(in the rows, 128 means zero)
Known rows, with every step that occurs
livamu/soset/tebu/refor/relab/donom/nise: [ 95  74 161 149 178 144 132 172 122 148 123 115 152 173 179 125 114 126
 115 144 168 110  90  60  53 138 155  88 152 105]
refor/morize/livamu/soset: [113 106 138 180 110 122 129 162 101 146  83 114 178 133 187 125 129 110
 104 131 128 138  88 101  80 161 162 103 121 117]
morize/refor/relab: [123  92 164 138  96 104  98 171 118 148  81 133 121 133 190 161 100 173
 115 123 150 160  98  99  78 177 114  47 141  79]
soset/livamu: [106  81 105 114 103 134 125 163  86 127  75 135 139 158 152 140 130 132
 117 109 131 127 106 117  89 158 148  73 118 138]
livamu/morize/refor/soset/mulada: [ 90  73 160 142  98 141 100 162 108 155  96 121 134 169 167 174 101 144
  93 132 175 135  82 117  86 143 144  61 163  99]
soset/livamu/relab/refor/morize: [111  80 112 131  76 147 131 151  88 141  81 142 159 163 132 122 138 124
 124 147 134 112  96 110  84 139 145  90 133 120]
relab/livamu/morize/refor: [114  78 150 123  85 152 126 164  75 148 114 142 119 137 164 160 105 130
  78 122 178 154  65 130  92 169 155  63 123  96]
nise/donom/relab/refor/soset/livamu/morize: [ 83  83 130 147 104 145 115 187  77 111 122 122 147 178 144 153 155 141
  97 161 148 141 104 102  69 148 109 105 160 136]
relab/livamu: [110 103 130 116 104 142 139 176  67 135 121 126 125 132 174 152 110 132
  88 105 160 149  87 125  90 167 147  77  97 100]
dudozaz/relab: [ 95 110 131 125  98 108 123 185  48 127 106 127 144 131 178 146 132 163
  73  99 142 140 119 132  58 144 135  77 143 105]
relab/refor/morize/livamu: [121 112 149 155 101 142 126 169  99 135  95 121 173 131 174 157 125 119
  90 141 132 146 112 118  86 175 129  57 127 105]
morize/livamu: [100  91 136 145 114 131 156 172  91 138  78 129 142 138 170 135 109 122
  93 116 144 142 105 137  94 176 158  72 142 128]
mulada/refor/relab/soset/tebu: [118  99 152 121  89 141 111 180 108 122 104  76 129 132 196 149  76 154
 106  96 120 120 121  84  79 157 139  63 167 107]
soset/refor/morize/livamu: [109 103 162 130 105 133 121 166 104 155  89 125 152 146 168 181 141 113
 114 137 161 123  80 115  91 156 134  58 117 114]
soset/mulada: [ 98  96 127 137 121 123 118 198 110 148 125  97 153 160 172 170 107 152
  90 117 146 129  99 115  77 130 115  73 108 112]
tebu/refor/relab/donom: [112 139 165 123 121 133 134 217 107 131 143 113 116 151 186 143 127 160
 115 125 134 136 120  89  65 141 155  68 133  97]
tebu/refor/relab: [ 99 141 155 119 127 124 132 215 106 131 118 122 122 148 186 149 119 158
 107 113 124 138 116  98  58 138 153  70 133 100]
soset/tebu/refor/morize/livamu/relab/donom/nise: [102 123 169 136 142 182 140 155 121 135 124  99 126 171 158 150 160 110
 126 145 166 107  96  95  63 133 172  81 134 142]
soset/tebu/refor/morize/livamu/relab: [ 95 131 162 132 137 171 137 164 121 132 107 103 125 164 157 159 153 110
 114 134 159 119 100  99  57 126 174  80 132 130]
morize/livamu/relab: [ 87  83 133 150  95 137 171 165  90 153  81 138 147 148 151 110 106 123
 101 140 151 127  97 136  90 149 162  98 163 118]
donom/relab/livamu/morize/refor/soset/mulada: [109  91 150 155  93 148 111 173  75 113 118 124 130 158 144 173 128 117
 105 147 151 143  69 134  84 169 130  99 136  85]
refor/morize/livamu/relab: [104 122 133 173  79 130 138 155  97 150  87 114 172 136 172 123 135 116
 116 138 128 130  95 117  83 147 164 112 124 120]
mulada/soset/tebu: [ 89 102 159 110 148 156 108 176 100 129  95  51 128 158 183 183  67 143
 106  93 150 124 118  96  84 147 159  74 159 110]
refor/morize: [ 94 140 123 155  96 114 109 165  97 142 100 100 172 131 190 150 127 138
 112 114 120 139 118 108  75 141 146  99 101 114]
relab/dudozaz: [ 72 101 152 137 105 122 110 151  66 143 110 110 147 126 174 133 112 125
 132  88 155 122 113 152  80 171 110  63 131  97]
mulada/soset/livamu/morize/refor/relab: [120  71 156 120  99 149  96 172  91 135  71  84 130 162 172 166  74 148
 111 105 132 127  86  96  97 167 164  69 171 109]
mulada/refor/morize/livamu/relab: [109 112 146 134  72 139 134 181 109 139 100  88 143 120 180 121 102 134
  92 118 111 128 109 115  82 137 156  85 157 127]
tebu/refor/relab/dudozaz: [ 97 137 171 127 122 128 121 200  93 132 123 118 122 141 184 142 128 144
 124 105 131 131 107 112  59 152 139  63 134  93]
nise/donom/relab/soset: [ 80  85 118 143 111 122 121 201  61 110 132 103 136 155 167 141 136 159
 104 134 147 137 113  98  67 143 108 111 155 139]
refor/soset/livamu/morize: [ 94  90 135 133 110 156 110 140  91 126  79 116 136 186 161 157 130 117
 124 114 151 111  98  99  98 153 161  89 142 120]

Rows
[113 114 140 155  74 134 120 164  88 143 106 133 160 151 182 159 100 139
 103 122 139 147  89 101  79 176 153  98 115  79] -> refor/relab/livamu/morize
[114  81 158 125  90 159 122 157  77 144 113 136 114 147 167 165 111 125
  85 121 181 149  63 121  98 172 157  66 125  92] -> relab/livamu/morize/refor/soset
[ 85 135 163 105 152 143 131 205  98 122 122 108  98 159 181 153 130 142
 105 105 146 125 115 101  71 127 157  65 141 111] -> tebu/refor/soset
[126  59 113 118 105 143 119 163  58 117  88 108 124 142 174 139 111 130
 129  90 145 104  98  98 102 171 145  61 140 131] -> relab/soset/livamu
[113 130 156 135 117 147 146 201  89 133 116 111 119 136 177 128 145 126
 111 124 133 121  90 106  71 132 174  78 140 126] -> tebu/refor/morize/livamu/relab/soset
[109  73 133 133 128 133 142 176  72 147 120 135 140 136 176 129  97 123
  81 117 167 144  67  99  84 161 149  89 109  87] -> relab/livamu/soset
[ 70 106 141 156 102 116 110 166  59 111 108 115 153 135 150 141 123 119
 141 119 128 127 116 160  70 174 107  98 146  90] -> donom/relab/dudozaz
[102  98 161 133  96 135 128 162 104 162  91 130 155 150 158 170 138 114
 120 149 164 113  79 113  89 142 136  69 126 110] -> soset/refor/morize/livamu/relab
[103 112 164 109 140 165 139 185  94 127 126 119  96 179 163 128 153 134
 131 130 151  99  95  90  81 130 165  75 149 130] -> tebu/refor/soset/livamu/relab/donom/nise
[ 83  93 135 134 127 140 123 204  71 104 138  98 119 164 161 152 152 149
 107 139 154 132 109  90  58 136 119 102 156 145] -> nise/donom/relab/soset/tebu/refor
[130  97 138 161  95 118 103 179  95 133 109  95 157 151 199 161  94 155
 125 108 130 120 101  74  81 170 124  82 128  86] -> refor/relab/soset/mulada
[ 98 100 160 117 107 118 112 175 109 157  95 134 152 159 173 190 112 145
 123 134 159 123  99  99  79 157 114  58 127  86] -> soset/refor/relab
[127  85 127 154  77 131 105 156  83 128  82 118 158 156 186 148 104 141
 134 110 128 115  98  80  87 180 149  85 142  99] -> refor/relab/soset/livamu/morize
[109  73 143 132 140 154 137 162  86 142 118 125 138 148 169 143 109 111
  85 121 179 139  67  91  77 160 154  86 109  93] -> relab/livamu/soset/tebu
[ 85  94 137 150 119 133 114 203  85 114 140 104 146 174 155 162 149 153
  92 157 151 143 107  96  65 142  90 102 146 127] -> nise/donom/relab/refor/soset/mulada
[104 113 145 118  82 121 119 194 114 133 104  91 140 127 194 141  74 167
  95 104 107 138 129  99  74 148 136  72 158 103] -> mulada/refor/relab
[ 86  81 150 157  90 139 161 150  78 155  86 134 147 141 149 102 115 109
 119 130 158 119  90 149  90 163 150  91 161 111] -> morize/livamu/relab/dudozaz
[118  92 153 137 139 158 135 171  90 139 126 121 131 145 173 144 128 105
  89 124 171 138  59  84  71 154 164  87 102  96] -> relab/livamu/soset/tebu/refor/morize
[ 94  69 107 123  85 147 123 155  84 135  73 141 154 169 142 142 123 125
 108 121 139 123  95 127  88 150 166  81 137 139] -> soset/livamu/morize
[ 98  79 143 150  95 145 171 166  91 152  85 142 153 149 148 118 106 120
  93 151 154 128 100 135  92 158 151  81 168 111] -> morize/livamu/relab/refor
[ 66 100 116 143 112 114 125 205  76 118 131 114 145 160 159 142 140 162
  97 143 141 149 120 110  59 136 107 118 145 138] -> nise/donom/relab
[121 108 141 121  88 126 129 183  32 124 121 134 127 125 174 151 141 150
  64  99 156 147  89 131  65 163 142  77 121  98] -> dudozaz/relab/livamu
[ 89  58 164 149 143 109 114 170 103 168  99 135 173 156 177 139  96 125
 119 136 169 112  75  79  69 153 115  77 149  69] -> livamu/soset/refor/relab/dudozaz
[122 125 159 141 117 149 140 205  99 136 125 105 121 145 174 136 149 124
 106 128 134 118  81 102  72 128 167  77 133 125] -> tebu/refor/morize/livamu/relab/soset/mulada
[114 100 149 136 100 127 128 176  47 131 140 119 139 143 182 129 145 165
  94 120 156 121 116 120  68 159 135  79 149 119] -> dudozaz/relab/donom/nise
[101 122 155 101 145 152 130 196  96 117 110 117  95 168 168 150 146 131
 116 108 141 119 103  96  77 135 164  61 136 124] -> tebu/refor/soset/livamu
[133  90 127 150  86 125 105 160  84 124  82 114 150 150 190 146 107 144
 138 104 123 119 103  77  88 184 140  82 133  99] -> refor/relab/soset/livamu
[ 92 129 173 125 142 161 117 165 117 127 113 100 122 162 167 171 140 121
 126 114 159 121 109  99  52 148 148  63 129 109] -> soset/tebu/refor/relab/dudozaz
[ 88  67 149 144 145 111 118 177 107 167  98 128 176 152 176 143 107 124
 105 142 165 117  76  79  70 133 130  83 136  90] -> livamu/soset/refor/morize
[112  98 178 116 124 144 108 185  93 145  91  69 136 148 184 188  85 132
 110 108 147 120  87 101  99 159 150  63 152 104] -> mulada/soset/refor/morize/livamu
[118 112 152 122 114 144 125 201  89 125 112 122 117 154 181 146 125 143
 116 113 129 120  96  90  69 148 167  65 149 112] -> tebu/refor/relab/soset/livamu/morize
[137  77 165 138  95 110  95 168 104 142  84 124 113 130 196 160  94 170
 124 114 154 147  94  87  87 185 113  41 150  79] -> morize/refor/relab/soset
[109 142 157 131 126 140 142 204 100 130 114 114 122 135 181 141 149 126
 100 118 126 139 100 114  68 140 172  70 124 130] -> tebu/refor/morize/livamu
[108  78 113 143 100 130 117 174  54  92  91 115 136 147 150 144 122 124
 137 120 122 116 106 122  87 174 131  96 152 114] -> donom/relab/soset/livamu
